What can hang from each mark:
H: D N X
X: F Z
D: F
A: N X
R: A
F: D Q X
E: D N Q X
Z: D Q X
Q: E H
V: A
N: E F Z

Each row was made from one small tree. The marks that hang from a mark follow it in brackets, in alphabetical order. Every link used is in the known rows. Write each row's tree.
In the rows, zero is written as 128.
Known rows:
Z{D}: [117 127 153 127 124 160 138 134 119 129 122 123 119  73 121 127 128 121
 140 124 125 126 129 101 133 129 126 130 136 128 126 125 132 120 160 112
 158 125 138 121 122 136 116 139 127 126 133 129 144 123 117 127]
N{E{D X{F}}}: [109 137  81 111 137 138 143 122  55 142 114 109  98 146 122 164 144 119
 134 131 150 125  96 126 133  98 123 137 144  86  65 124 125 117 192 131
 116 107 130 120  93  96 128 114  99 139 158 177 151 155 144 147]
E{N{F{D}}}: [136 111 166 116 147 139 149 116 107 117 113 102  73 108 132 141 132 112
 162 122 146 114 124  92  95  92 124 127 174 108  59 119 132 134 165 166
 125 121 123 132 122 151 135 125 129 122 134 116 163 138 104 150]
H{N{Z}}: [114 128 195 130 143 131 121 107 122 123 122 164  75 115 121 136 117 139
 148 118 129 133 132 118 132 115 123 128 128 144  86 121 120 124 129 139
  96 122 129 109  90 131 121 140 162 122 138 102 125 128 120 134]
H{D X{F{Q} Z}}: [120 120  46 113 102 153 133 143  76 144 126  84 120 129 148 141 138 107
 113 113 129 134 142 112 154 130 131 133 132  81 146 132 110 129 184 142
 175 140 126 100 100 118 129 148 126 109 131 116 107 151 119 123]
D{F{Q{H{N{E}}} X}}: [140  98  93 128 133 108 147 126  94 133 118 113 109 111 118 135 127 182
 136 130 138 135 167 124  91 102 141 142 128 100  87 122 144 110 147 136
 158 122 124 136 100  95 137 137 133 124 124 145 188 156 137 141]
H{N{F{X} Z{D}}}: [115 115 160 117 156 142 151 131  73 133  95 146  82  71 129 154 122 131
 159 110 138 141 130  86 133  82 108 126 128 132  86 115 120 135 168 137
 123 118 128 114  82 119 118 138 153 132 118 118 169 137 117 142]
Q{H{D{F}}}: [136 107  56 137 120 118 142 108 129 150 122  91  93 137 126 129 132 148
 152 132 114 121 129 122 100 132 150 139 131 106  88 131 148 136 125 111
 151 131 127 134 109 143 123 140 122 120 133 130 119 142 124 116]
V{A{N{F} X}}: [130  89 171  97 145 122 147 132 124 130  98 156 112 187 134 149 141 110
 166 126 151 139 127 129 115 127 114 116 140 109  91  90 146 117 124 143
 107 126 105 148 126  90 145 129 133 157  87  89 180 137 146 131]
V{A{X}}: [126 100 141 105 139 131 132 141 152 147 116 143 131 195 134 145 135 115
 131 130 125 136 135 131 125 142 116 118 132 113 114 108 140 117  99 120
 110 131 118 148 127 103 133 138 121 147 101  98 146 144 144 114]
R{A{N{Z}}}: [112 131 180 119 129 110 122 120 126 125 123 166 123  99 114 145 129 109
 167 123 142 129 121 138 137 141 118 128 114 129  72 112 115 106 126 131
 113 132 116 106 105 105 130 147 134 133 116 120 116 103 113 119]
E{D{F} Q{H{N}} X}: [156  88  51 131 135 134 139  98  89 143 113 102  79  92 113 170 143 157
 143 133 170 115  96 126  65 122 146 121 153  86  62 114 138 100 171 108
  98 118 125 135  81 107 106 153 119 123 147 187 171 184 148 176]
E{N X{F{Q}}}: [129 119  90 125 125 172 142 124  77 117 118 117  88 143 128 117 144 131
 128 120 157 122 139 116 114 112 122 118 158 104  97 113 129  96 188 151
 102 116 130 126  97 102 124 127 131 120 133 141 182 146 124 148]
Q{E{X{F{D}}} H{N}}: [142  97  71 134 150 125 146  91  87 155 115 149  46 112 122 136 175 138
 149 142 128 135 115 165  87 117 139 138 153  72  76 120 150 120 148 102
  75 115 149 141  68 146 106 118 152 123 139 132 155 178 120 125]
Q{E{D N{F Z{X}}} H}: [131  82  89 125 152  83 127 113  86 169 104 163  19 122 115 143 153 117
 169 115 143 117 106 148 112 123 136 127 172  99   4 126 148 123 164 134
  67 105 122 127  68 158 146 107 161 127 119 100  99 193 112 106]
H{N}: [125 126 202 131 144 126 128 110 115 116 125 148  89 104 122 131 128 142
 143 131 131 136 138 122 103 104 132 133 136 124 116 115 130 131 121 144
 104 129 127 128 112 132 118 130 159 120 139 115 167 129 125 151]
R{A{X{F{Q{H{D}}}}}}: [135 109  50 110 123 115 117 123  95 163 117 122 134 131 119 152 151 117
 142 129 140 130 144 164 123 109 127 133 135  85 118 122 127 116 143 122
 133 134 111 119  87  97 137 134  97 127 108 132 130 128 122 108]
Q{E H{D{F} X{Z}}}: [124  86  36 128 133  79 154 136  99 170 123  90  87 100 137 125 159 127
 139 128 118 134 127 140 117 153 151 137 122  84  81 134 148 128 135  98
 146 131 136 135  86 159 125 139 163 114 127 111  93 187 118  98]
F{D Q{E H{N{Z}}} X}: [148  95  61 135 116 145 120 103 105 154 135 174  88 100 111 143 134 129
 149 134 120 127 166 157  68 124 128 143 175  72  70 137 118 118 136 122
 132 129 144 106  81 158 110 150 138 122 128 109 114 178 109 124]
A{X}: [123 113  73 109 138 113 131 150 110 154 121 108 149 165 126 135 128 105
 127 132 142 133 135 148 138 117 112 112 139 130 136 121 135 126 115 122
 104 125 109 130 120 123 139 128 114 144 113 119 135 137 137 138]
H{N X{Z}}: [117 114 177 111 148  98 142 150  94 129 124 112 112 111 140 140 134 122
 117 126 137 155 137 107 128 114 126 123 115 115 134 115 119 135 127 138
 103 136 121 123 107 128 119 145 179 113 130 101 162 151 124 152]
F{D Q{E H{N}} X}: [154  94  66 135 116 144 126 105  98 149 138 162 100  93 112 138 141 131
 145 143 121 129 171 159  51 119 133 145 180  60  89 132 125 121 132 125
 137 133 141 118  95 157 109 144 136 119 129 116 140 179 113 136]
F{X}: [121 128  74 124 129 131 143 166  96 145 125 115 159 145 136 136 119 112
 121 131 116 140 135 126 129 126 105 121 126 117 136 125 117 137 120 123
 126 133 122 132 135 116 118 137 121 143 112 146 149 138 130 141]
H{D{F{Q X}} N}: [123 118 119 139 123 158 148 106  85 125 128  95  94  67 124 138 114 150
 150 130 120 125 166  96  75 103 137 138 143  96 104 111 130 129 135 153
 171 140 120 116 100 126 115 159 142 114 146 137 166 144 124 168]
H{D{F} N X}: [112 115 108 126 139 133 160 135  91 138 121  39  91  61 134 132 124 139
 135 137 126 133 138  83  83 113 138 135 138  94 102 106 134 139 130 139
 124 142 118 126  98 147 107 151 156 104 155 117 164 160 125 159]
D{F{Q{E{X} H}}}: [153  88  35 137 126 120 145 101 118 139 124 118 109  80 117 115 149 177
 125 131 149 119 148 145  86 135 157 134 122 107 105 125 157  95 147 111
 156 119 137 141  89 117 137 129 137 115 124 143 140 167 136 118]
Z{D{F} Q{E H{N}} X}: [131  83 115 135 157 110 145 123 109 150 100 118   5  42 107 131 160 168
 149 130 140 133 132 113 134 153 135 142 167  62  99 104 180 117 121 104
 138 128 129 143  66 117 121 134 149 102 120 131 147 192 113 141]
Q{E{N{Z}} H}: [120  93 137 138 143  92 122 118 123 148 121 182  43 138 115 105 149 131
 167 117 126 127 130 159 125 149 138 130 155 122  23 137 142 108 141 117
  84 111 142 129  78 163 130 118 177 123 125  85  95 168 107  87]
R{A}: [127 130 144 121 136 105 124 126 130 135 129 131 146  87 122 148 140 121
 134 131 132 129 128 137 119 124 128 134 110 113 119 123 119 121 115 121
 129 137 123 126 115 109 125 136 119 122 120 143 131 116 120 116]
Z{D{F} Q{E} X}: [121 101  96 129 148 134 148 141 112 147 107  98  45  27 115 133 151 147
 132 125 142 122 126 103 161 165 121 135 161  72 122 106 169 113 130 110
 167 129 129 137  86 109 129 136 126 108 121 147 119 181 114 141]
V{A{N{E F{D}} X{Z}}}: [120  92 206  83 148 105 155 124 116 130 101 152  98 195 134 178 146  93
 176 123 153 137 126 122 134 119 114 125 138  90  51 100 143 117 140 152
 145 122 110 134 123  89 154 141 125 162 103  95 170 141 137 134]
D{F{Q{H{N{E Z}}} X}}: [133 100  85 126 132 113 142 125  99 138 115 124 100 118 118 136 120 181
 139 122 137 133 163 123 109 109 137 139 121 114  68 128 138 105 153 132
 155 119 126 125  86  95 139 142 134 126 123 137 160 154 134 128]
A{N{E} X{F{D} Z}}: [104 119 160  85 140 116 143 130  71 137 112 129  92 197 129 172 141  78
 175 126 153 139 123 156 189 114 105 123 156  92  63 108 133 111 178 157
 138 111 107 110 118  95 162 138 107 164 127 115 155 120 121 159]

Which tree is each row?
[140 108  73 122 109 151 132 122  96 144 147 153 140  90 128 157 134  94
 127 127 120 124 163 144 110 136 120 133 152  78 118 139 111 119 143 133
 197 135 140 104 115 142 126 161 124 129 125 130  99 161 108 135] | F{D Q{E} X{Z}}
[113 111 193 123 138 139 137 123 109 123 123 169  82  68 134 137 147 114
 145 110 135 136 123 108 178 151 120 133 134 102 131 128 130 118 143 106
 209 128 143 118  96 126 121 151 152 112 124 126  90 144 107 127] | X{Z{D Q{E}}}
[155  96  82 136 114 128 103  78 133 148 135 168  51  95  97 140 147 141
 146 133 135 114 163 163  77 135 148 145 175  74  68 137 137 112 139 133
 116 128 139 100  75 160 127 137 140 109 136  94  95 180 108 115] | F{D Q{E H{N{Z{X}}}}}
[120 107 122 129 146 116 118 132  99 142 119 141  25 108 116 137 147 111
 138 127 147 119 116 129 134 154 115 129 200  62  87 109 146 124 112 145
 100 131 113 127  89 126 131 122 140 110 127 127  94 195 116 156] | Z{Q{E{D N}} X}
[113 103  71 108 149 123 157 126  65 135  76 132  54 113 117 151 155 152
 162 103 180 134 105  85 156  95 116 141 133  96  45 137 132 116 202 100
 160 105 142 111  38  94 116 122 113 122 119 151 128 175 130 114] | N{E{X} F Z{D Q{H}}}
[112 130 151 117 129  95 120 132 125 135 120 149 112 111 111 151 132 107
 158 124 144 129 123 141 147 148 116 124 114 119  80 108 123 109 118 138
  96 134 107 105 107  97 137 145 129 135 108 121 117 114 115 123] | R{A{N{Z{X}}}}
[120 132 131 110 129 124 123 118 124 143 117 136  92 112 115 170 136  96
 162 126 136 123 114 142 155 143 111 130 133  98  70 106 122 112 138 141
 100 131 112 103 105  98 137 148 105 137 119 129 115 110 104 126] | R{A{N{Z{X{F{D}}}}}}
[104 102 233  94 139 100 140 139 127 127 112 170 109 217 130 158 139  99
 166 123 143 145 137 136 152 145 115 121 126 108  64 100 141 104 122 142
 131 125 110 133 128  80 149 144 140 161 104  90 163 133 143 128] | V{A{N{E} X{Z}}}
[106 102 160  98 138 119 157 144  91 135 112 119 126 132 125 145 125  90
 170 125 152 139 134 125 166 134 111 105 128 137 104  95 146 105 145 128
 152 120 102 120 127 108 151 159 139 154 109 109 162 110 123 163] | A{N X{Z{D{F}}}}
[112  96 141 133 152 172 169 125  96 120 109 111  47  16 120 115 150 146
 155 124 152 120 117  79 122 146 119 130 172  86  82 105 155  94 154 100
 177 120 145 141  74 129 105 145 145 103 139 150 147 172 111 151] | Z{D{F} Q{E{N X}}}
[121  94  66 129 140 132 131 119 116 159 111 164  61 124 126 141 127 141
 151 116 128 127 103 130 151 154 114 134 153 106  58 131 128 117 125  94
 138 118 133 119  64 128 124 143 132 121 120 130  53 173 119 112] | N{Z{Q{E{D{F{X}}} H}}}
[123 118 110  94 148  99 131 141  95 160 117 125 146 133 136 171 149  94
 132 121 138 140 124 156 182 113 112 119 106 110 129 117 123 120 134 124
 136 128 109 125 104  84 150 142 106 140 102 138 129 112 118 120] | R{A{X{F Z}}}
[135 121  71 120 136 137 120 141 109 140 105 116  55 158 133 145 147 137
 112 121 140 134 117 128 190 143 108 132 164  69 156 112 144 133 128 139
 123 133 114 130 101  76 139 122  97 117 109 146 118 158 124 144] | Z{Q X{F}}
[121  82 113 130 156  95 145 130 107 162 110 137  51  64 118 115 152 156
 149 127 130 143 129 136 111 137 143 137 134 108  55 123 149 111 146  94
  84 117 144 132  57 156 115 129 187 112 130  89 132 188 116  99] | Q{E H{N{Z{D{F}}} X}}
[149  82  64 127 128  98 142 118 121 142 126 117 112  83 126 123 148 170
 120 123 143 129 152 141 114 139 157 135 115 106 109 129 151 102 150 118
 170 124 133 136  94 120 149 136 152 109 118 118 126 168 129 109] | D{F{Q{E H{X{Z}}}}}
[116  99 236 101 146 116 153 134 108 107  97 182  84 176 141 160 144 125
 171 115 147 149 124 101 139 133 112 136 132  81  66 100 132 119 137 149
 165 129 119 140 119  65 136 138 140 147  96 115 175 147 140 133] | V{A{N{E F{X{Z{Q}}}}}}
[114 112 168 100 142  92 131 135 103 131 119 153 135 127 123 157 141  90
 163 128 159 143 128 148 152 134 106 120 126 103 114 101 124 111 102 128
 141 139  98 118 107  90 138 154 126 135  98 123 132 113 119 148] | R{A{N X{Z{Q}}}}
[117 124 151 107 145  82 151 125  74 118 105 129 125  85 116 159 157 117
 168 130 174 135 118 128 104  98 124 136 112  97  68 106 126 112 158 145
 121 126 114 125 100  84 131 123 124 138 118 155 184 126 131 139] | R{A{N{E{X} F}}}
[122 115 189 131 124 134 101 135 128 112 121 156  60 128 117 132 122 126
 158  97 160 114 129 120 156 150 124 113 167 134  35 135 108  88 183 151
 106 118 132 106 100 120 126 150 143 124 134 115 114 147 113 131] | E{N{Z} Q}
[125  96 215 111 138 146 138 110 150 109  97 195  66 164 136 144 134 134
 173 111 144 134 111 104 134 147 115 130 140 109  69  99 132 112 131 139
 134 128 123 132 105  87 133 140 141 136  96  91 130 137 134 115] | V{A{N{F Z{Q}}}}
[143  82 131 123 134 120 132 133  92 142 118 116  61 127 127 167 124 127
 164 114 149 116 112 113 112 133 134 117 175  96  16 121 128 100 183 140
 132 117 115 135 110 115 134 162 131 131 132 155 153 170 120 166] | E{D{F{X{Z}}} N Q{H}}
[138 121 145 109 133 175 135  98 120 128 120 139  64 144 154 173 142 111
 136 115 121 128 102 114 199 130 110 138 157  76 131 127 121 132 155 130
 201 128 136 117 109 106 135 153  94 118 131 141  89 124 101 144] | X{F{D} Z{Q}}
[104 111 105 115 124 118 136 139 110 143 107 111  88  97 106 132 128 163
 145 110 148 127 144 100 154 128 137 143 123 120  34 143 132  93 202 112
 161 108 142 101  67 109 135 138 130 120 140 119 120 158 125  93] | N{E Z{D{F{Q{H{X}}}}}}
[137 112  86 140 105 126 119  92  93 122 127 144  91 127 104 122 144 161
 145 131 150 128 170 134  60 102 156 147 147  85  92 134 131 114 156 136
 141 131 133 108  78 125 112 133 142 108 142 125 157 163 136 132] | F{Q{H{D N{E{X}}}}}
[109 101 118  96 142 128 149 142  77 141  90 139 108 131 119 143 126  93
 183 113 171 134 122 121 157 108 101 107 145 145  78 102 135 112 178 133
 110 110 103 108  96 113 147 134 129 157  96  94 146 123 125 141] | A{N{F Z{D}} X}
[151 106 114 117 114 133 116 102 107 132 121 173  95 171 140 146 149 145
 125 105 132 137 144 150 179 119 142 135 117 106 138 137 128 113 186 137
 176 119 134 116 103  89 155 135 126 123 110 120 122 125 120 105] | X{F{Q{H}} Z}
[128 116 105 120 104 153 133 152  84 131 132 151 161 104 129 140 120 116
 119 113 131 140 172 111 141 126 118 124 120 113 156 132 110 113 164 130
 202 134 130 105 122 103 127 163 131 129 107 135 142 134 122 136] | F{Q X{Z{D}}}
[123 103  59 131 136  98 109 131 133 160 110 162  41 155 116 130 144 136
 136 113 136 130 122 149 177 171 117 130 147 101  87 135 140 122 106 107
  99 125 127 112  66 118 131 129 135 117 106 109  48 181 117  99] | N{Z{Q{E H} X}}
[124 117  75 115 131 154 145 111  83 137 124 126 115 131 136 168 134  99
 123 127 152 124  89 102 125 131 112 117 139  97 124 119 118 127 131 104
 148 129 120 116  97 114 111 155 116 121 136 171  99 158 135 170] | E{D X{Z{Q}}}
[123 118 139 114 150 135 138 146  84 133 110 103  87 111 140 133 140 140
 117 130 133 152 126 118 133 102 123 132 143  96 130 108 124 130 160 143
  73 128 126 134  98 115 118 121 154 116 136 109 187 153 127 146] | H{N X{F}}
[124 103 163 121 145 123 140 105 112 131 126 156  78  88 141 156 141 123
 141 116 137 128 107 120 166 145 126 133 136  98 110 123 135 122 126 119
 197 125 129 126  96 119 139 149 143 113 129 140  74 155 116 142] | X{Z{Q{E{D{F}}}}}
[141  98  69 122 134 131 127 140 117 137 106 128  79 160 139 121 148 154
 123 128 139 146 114 127 138 137 121 142 164  74 138 125 132 130 128 103
 123 134 130 140  89 109 115 124 121 103 112 123 120 167 127 121] | Z{Q{H{X{F}}}}
[135  83 142  98 146 131 132 129 141 153 103 168  87 235 149 158 151 123
 137 117 124 146 121 138 174 145 113 125 135  87 116 110 143 119 115 113
 140 128 121 150 105  77 142 142 116 141  88 102 132 145 136 104] | V{A{X{F Z{Q{H}}}}}
[139 110 100 131 110 150 108  99 133 135 141 148  64  85 103 133 135 113
 144 124 141 100 161 139 100 148 134 133 189  85  60 134 129 101 154 155
 131 125 136  97  93 160 137 141 132 112 142  96  83 170  99 125] | F{D Q{E{N{Z{X}}}}}
[124  80 111 137 151 151 166 117 104 133 104 119  32  47 116 109 158 160
 162 127 148 125 118  94 110 149 129 136 172  77  67 110 166  97 150  84
 162 119 146 149  65 135 103 141 147 101 130 142 150 180 111 137] | Z{D{F} Q{E{N X} H}}
[105 115 108 101 134 138 129 137  89 146 103 153  94 197 126 138 124  95
 167 117 150 137 117 160 191 132  96 108 151 138  83 103 129 104 165 139
  82 110 105 109  99  96 155 133 119 161 106  97 127 113 126 136] | A{N{Z} X{F}}
[127 115 139 116 159 103 133 119  95 135  98 136  58 110 124 155 132 139
 144 111 150 133 129 109 143  93 121 123 123 129  92 115 135 141 144 159
  80 120 113 114  83 113 139 122 152 126 115 109 147 150 123 140] | H{N{F Z{X}}}
[119  98 187 105 134 129 135 135 144 132 113 163 120 200 127 139 132 106
 160 134 135 138 133 139 118 152 113 116 144 113  91  90 144 108 103 133
  99 131 108 143 134  98 137 141 135 156  99  87 166 130 144 130] | V{A{N X}}
[119 108 155 127 129 135 117 152 122 127 110 109  41  89 109 141 123 131
 155  96 161 108 134  98 173 160 124 109 164 124  34 123 133  83 193 148
 114 117 126 109  97 108 134 159 133 124 130 126 132 159 108 139] | E{N{Z{D{F} X}} Q}
[116 104 166 117 150 148 156 131  89 133 121 106  71 112 138 157 108 113
 156 122 132 118 106  78 120 120 110 120 172 101  51 104 129 122 139 146
 152 121 108 133 114 125 135 157 133 123 138 146 136 147 113 180] | E{D{F{X{Z{Q}}}} N}
[120 118 165 110 162 109 134 104  91 126  96 130  16 107 116 174 140 143
 161 116 161 128 125  99 141  87 115 145 163  80  47 121 131 140 152 162
 120 120 121 105  63 110 132 126 126 118 138 122 134 171 117 155] | H{N{E F{D} Z{Q X}}}
[129  92 151 116 148 141 129 102  95 132  99 161  23 133 127 151 122 124
 178 106 157 114  92  88 112 101 116 128 192 109  15 120 123 127 170 144
 111 111 115 117  72 139 135 127 137 114 127 111 101 160 111 140] | E{D N{F Z{Q{H}}}}
[127 100  88 124 124 134 136 132  81 133 107 139  74 142 127 129 121 127
 165 102 146 123 151  99 108  98 121 124 159 117  44 132 116 124 180 158
 131 121 120 107  83 130 132 136 144 123 109 103 133 153 110 120] | E{N{F{Q{H{D}} X} Z}}
[127  99  63 117 152 139 143 107  81 142  94 161  62  86 133 154 146 127
 150 106 167 122  86 110 144 115 110 128 148 106  77 127 122 124 165 115
 137 112 132 115  49 119 126 122 127 118 116 139  69 179 126 125] | N{F Z{Q{E{D X}}}}
